Each row was made from one small tree. The marks that hang from a mark follow it in brackets, in alphabetical order. Every link used is in the known rows. Write each row's tree.
Known rows:
sigag(tetu(gose(mabet) zokov)): [ 4.27  3.80  3.27 -0.87 -2.85  7.03 -2.16 -2.10 -1.74 -1.22 -2.44 -2.10
 -2.06  0.69  4.49 -3.62 -3.99  1.27  0.84  0.72  0.43]
ziva(zokov(tetu(sigag))): [ 0.98  1.32  0.95 -2.09 -1.58  0.70  0.34  2.32 -0.74  1.98 -1.71  2.42
 -0.82 -2.37  0.88 -1.37 -2.61 -1.63 -2.01  1.36  2.20]
zokov(tetu(sigag(golu(zutu)))): [ 1.22 -0.28  0.36 -1.34 -3.05  1.08 -2.92  0.85  5.20 -0.47 -2.63 -1.29
 -0.39  3.59  1.42  1.24  0.50 -1.46  1.44  0.51  1.78]
tetu(sigag zokov(ziva)): [ 4.48  1.10  0.37  0.33 -1.89  3.25 -3.37 -0.11  0.21  0.66 -3.82 -3.25
 -2.40  1.56  0.30 -2.40 -0.62 -0.18 -0.91  0.29  5.93]
golu(sigag zutu): [-0.21 -2.43  3.32 -1.29 -3.79  0.84 -5.13 -2.47  4.20 -2.52  3.54 -0.02
  2.67  3.96  0.18  1.04  0.88  1.79  1.01 -0.31  3.67]
golu(sigag): [-0.26 -1.60  2.26 -4.25  0.11  0.24 -2.06 -1.23  1.94  0.21  1.15  0.06
  2.54  1.32  1.07 -0.66 -0.75 -0.17  1.56 -0.21  3.09]
zokov(tetu(gose sigag) ziva): [ 5.00 -1.87  1.74 -1.68 -6.26  2.15 -4.51  1.96  1.34  1.66 -0.94 -4.16
 -2.14  1.57  3.11  1.82 -1.44  1.83 -0.62  3.42  0.58]
ziva(zokov(tetu)): [ 0.57  0.74  1.25 -2.42 -1.47  0.46  1.01  1.93 -2.08  2.73 -0.50  2.12
 -0.61 -2.61  1.19 -0.86 -2.88 -0.67 -1.12  1.88 -0.52]
mabet(gose(tetu(sigag zokov))): [ 2.35  3.25  0.72  1.33  0.04 -0.19 -3.49  0.97 -3.06 -1.96 -3.18 -0.83
 -0.63 -0.32  0.33 -1.00  0.64 -0.81 -0.44  1.20  1.09]
gose(mabet tetu(sigag zokov(ziva))): [ 5.70  0.66  0.62 -3.64 -2.54  1.53 -3.09 -1.10 -0.81  0.74 -0.96  0.72
  0.37  3.14  0.64 -3.00  0.06 -0.25  2.58 -2.62  3.46]
golu(sigag(tetu) zutu): [ 0.17 -1.54  3.97 -1.66 -4.08  3.29 -4.00 -2.99  4.62 -2.96  2.48 -2.08
  2.82  5.11  1.34  1.25  0.01  1.44 -0.08  0.54  3.10]
ziva(zokov(tetu(sigag(golu)))): [ 1.01  1.52  1.01 -2.56 -1.49  0.95  0.46  1.77  0.11  1.79 -2.76  1.54
 -0.87 -1.58  1.56 -1.43 -2.41 -2.26 -1.07  1.49  2.52]
gose(tetu(sigag)): [ 0.66 -0.22 -0.50 -1.67 -1.32 -0.94 -1.89 -0.10  0.33  0.58 -1.85  1.41
  3.17  3.17 -0.29  0.70  2.25 -2.20  0.29 -0.58  1.81]
sigag(golu(zutu) tetu(gose)): [ 1.83  2.22  2.93  0.65 -4.83  5.93 -2.79 -3.39  3.34 -3.75 -3.50 -5.07
 -0.67  4.80  5.49  0.44 -1.14  0.44  1.39  2.33  0.43]
tetu(gose(mabet) sigag zokov(ziva)): [ 7.62  2.97  2.97 -0.07 -5.22  5.39 -7.16 -0.90 -0.86 -1.39 -2.94 -1.32
 -4.16 -0.34  3.39 -5.18 -3.19  1.99  0.75 -0.23  6.83]
sigag(golu(zutu)): [-0.05  0.11  0.59  0.71 -1.98  0.92 -1.91 -2.25  3.76 -2.57 -1.64 -2.38
 -0.21  4.28  1.64  1.12  1.30 -0.11  2.33  0.12  1.50]
zokov(tetu(gose sigag)): [ 2.35  0.48  1.53 -1.00 -4.36  1.92 -4.52  1.54  2.28  0.33 -1.99  0.33
 -1.00  0.46  2.68  0.12 -1.25 -0.21  0.70  1.40  1.13]
gose(mabet): [ 2.33  1.09  0.33 -1.50 -0.24  0.71 -0.19 -0.36  0.70 -1.43  1.74  1.79
 -1.15 -0.88  0.10 -2.76 -1.24  0.77  1.50 -2.91  1.20]
ziva(zokov): [ 0.10  1.42  0.88 -0.88 -0.21  0.20  1.75  0.95 -3.09  1.32 -0.41  2.39
 -0.59 -3.49  0.32 -1.70 -2.40 -0.67 -2.23  1.22  1.48]
tetu(sigag(golu(zutu)) zokov(ziva)): [ 4.38  1.20  0.91  0.79 -3.29  3.91 -4.77 -1.70  2.89 -1.21 -4.96 -4.82
 -2.46  4.53  1.51 -1.50  0.27 -0.34  0.74  0.49  6.91]
mabet(gose): [ 0.88  2.62  0.73  2.52  0.99 -0.87 -1.44  1.51 -2.35 -3.11 -0.89 -1.57
 -2.00 -2.83  0.04 -0.44 -0.42  0.62 -1.62  1.59 -0.74]

Write each row's tree:
[ 4.36  2.75  3.00 -1.84 -3.11  7.37 -1.84 -3.29 -0.22 -0.44 -6.02 -7.48
 -2.27  3.87  7.01 -1.90 -3.47  0.45  2.33  3.16  0.55] : sigag(golu tetu(gose zokov(ziva)))
[ 3.06  0.81 -0.15 -3.36 -1.42 -0.24 -2.05 -0.30  1.03 -0.81  0.05  3.28
  2.06  2.34 -0.17 -2.01  1.06 -1.35  1.84 -3.56  3.05] : gose(mabet tetu(sigag))
[ 0.64 -0.19 -0.11 -1.30 -2.30 -0.45 -2.88 -1.13  2.22 -0.46 -2.48  0.32
  3.07  5.19  0.59  1.26  2.80 -2.26  1.61 -0.37  2.43] : gose(tetu(sigag(golu(zutu))))
[ 6.21 -1.37  1.82 -2.32 -6.46  2.43 -4.53  1.84  1.69  0.83 -0.04 -3.18
 -2.89  1.17  3.10  0.45 -1.89  2.26  0.14  1.80  1.04] : zokov(tetu(gose(mabet) sigag) ziva)
[ 2.81 -1.32  0.66 -2.44 -1.98  0.63 -1.68 -1.24 -3.62  3.10 -1.04 -1.49
  1.60  3.71  1.39  0.40  0.64  0.43  2.22  1.22 -1.48] : gose(tetu(zokov(ziva)))
[ 6.84  1.72  3.32 -0.86 -4.81  5.04 -5.36 -1.70 -3.89  0.15 -0.56 -1.69
 -4.05 -0.76  4.26 -4.02 -4.09  3.92  2.43  0.84  1.47] : tetu(gose(mabet) zokov(ziva))
[ 1.94  3.10  1.36 -2.27  0.10  6.08  0.80 -3.15  1.39 -0.50 -6.33 -5.61
 -1.02  4.35  4.82 -2.08 -2.09 -1.81  2.63  1.21  0.86] : sigag(golu tetu(zokov))
[ 1.49  2.56  0.23  0.98  0.06 -1.33 -2.52  1.11 -1.35 -2.67 -3.22 -1.40
  0.03  0.17  0.63  0.06  1.34 -1.39 -0.49  1.18  0.87] : mabet(gose(tetu(sigag(golu))))
[ 3.21  3.27  3.68  0.51 -4.73  7.64 -3.92 -4.24  1.86 -2.89 -5.00 -5.44
 -1.59  5.13  6.15 -1.37 -2.19  0.65  2.59  2.35  1.33] : sigag(golu(zutu) tetu(gose zokov))
[ 5.62  4.58  2.77  0.44 -3.87  5.39 -7.10 -1.19 -0.36 -2.25 -3.78  1.65
 -3.28 -1.16  3.16 -6.16 -3.16  0.45  1.60 -1.51  7.15] : tetu(gose(mabet) sigag zokov)
[ 2.99  2.65  2.57 -0.96 -2.90  5.23 -0.93 -1.21 -0.39 -1.91 -0.92 -1.71
 -0.95  0.34  3.87 -2.01 -3.03  1.05 -0.36  0.68 -0.33] : sigag(tetu(gose(mabet)))
[ 2.42  3.45  0.73  0.88  0.17 -0.05 -3.44  0.45 -2.29 -2.19 -4.22 -1.71
 -0.70  0.36  1.16 -1.01  0.67 -1.31  0.48  1.26  1.42] : mabet(gose(tetu(sigag(golu) zokov)))
[ 2.94  1.78  0.96  0.84 -0.45 -0.29 -2.60  0.72 -4.89 -0.83 -1.59 -2.60
 -0.96 -0.23  0.70 -0.02  0.08  0.89 -0.02  2.31 -1.80] : mabet(gose(tetu(zokov(ziva))))
[ 2.94  0.16  2.11 -2.45 -4.19  1.93 -3.39  0.84  0.45  0.53  0.44  0.86
 -1.44 -0.19  3.39 -0.53 -2.49  1.46  2.70  0.88 -2.00] : zokov(tetu(gose(mabet)))
[ 2.48  2.27  2.11 -2.20 -3.31  1.79 -1.56  1.96 -1.19  1.02 -1.24  3.23
 -1.53 -3.44  2.32 -2.62 -3.79 -0.54 -1.37  1.00  2.55] : ziva(zokov(tetu(gose(mabet) sigag)))
[ 3.34 -0.37  0.24 -1.94 -2.25  1.04 -3.02 -0.63 -1.51  2.09 -2.84 -1.15
  1.44  3.99  0.64 -0.17  1.16 -0.94  0.93  0.45  2.16] : gose(tetu(sigag zokov(ziva)))
[ 0.74  1.49  1.52 -0.03 -2.46  4.54 -0.23 -2.90  4.44 -3.10 -3.16 -5.33
  0.09  5.84  3.40  0.95  0.03 -0.58  0.95  1.34  0.60] : sigag(golu(zutu) tetu)
[ 2.28  0.76  1.41 -1.82 -4.16  2.25 -4.42  0.86  3.37 -0.02 -3.56 -0.77
 -1.15  1.62  3.89  0.07 -1.28 -1.03  2.05  1.56  1.66] : zokov(tetu(gose sigag(golu)))
[ 1.25  0.02  0.13 -2.26 -1.91  0.95 -2.04  1.28  4.48  0.43 -3.38 -1.23
 -0.45  2.58  1.92  0.55 -0.02 -2.15  1.75  0.48  1.58] : zokov(tetu(sigag(golu)))
[ 1.94  0.68  0.19 -1.73 -1.38  0.92 -3.05 -0.92 -1.13  1.59 -3.30  0.99
  2.22  3.47  0.63 -0.99  1.28 -1.98  1.58 -0.52  2.51] : gose(tetu(sigag zokov))
[ 3.38  1.38  1.63 -1.01 -1.38  5.47  0.49 -1.34 -1.30  0.82 -2.52 -5.50
 -1.38  2.52  2.61 -1.00 -2.25  0.79 -0.84  2.11 -0.55] : sigag(tetu(zokov(ziva)))
[ 3.85 -2.54  0.56 -1.94 -4.94  1.35 -2.92  1.23  4.40  0.92 -1.46 -5.68
 -1.71  4.57  1.78  2.85  0.33  0.75  0.20  2.57  1.18] : zokov(tetu(sigag(golu(zutu))) ziva)
[ 4.21  3.90  2.54  1.51 -3.60  4.85 -7.05 -0.92 -0.78 -1.24 -4.96  0.45
 -2.39 -0.65  3.15 -4.17 -2.26  0.02  0.49  0.54  6.36] : tetu(gose sigag zokov)
[ 2.05  2.54  2.18 -0.08 -2.46  6.36 -1.42 -3.87  3.08 -2.35 -4.71 -5.66
 -0.95  6.22  4.11 -0.72 -0.85 -0.33  2.18  1.33  1.20] : sigag(golu(zutu) tetu(zokov))
[ 2.02  0.77  0.57 -1.39 -2.40  1.41 -3.93 -1.94  0.93  0.21 -4.01 -0.12
  1.96  5.56  1.30 -0.34  1.84 -2.08  2.78 -0.43  3.27] : gose(tetu(sigag(golu(zutu)) zokov))
[ 3.76  0.88  0.98 -3.83 -1.15  1.20 -1.94 -1.79 -2.53  0.98  0.07  2.51
  1.00  2.37  1.18 -2.88 -0.55  0.06  4.52 -2.83 -0.03] : gose(mabet tetu(zokov))
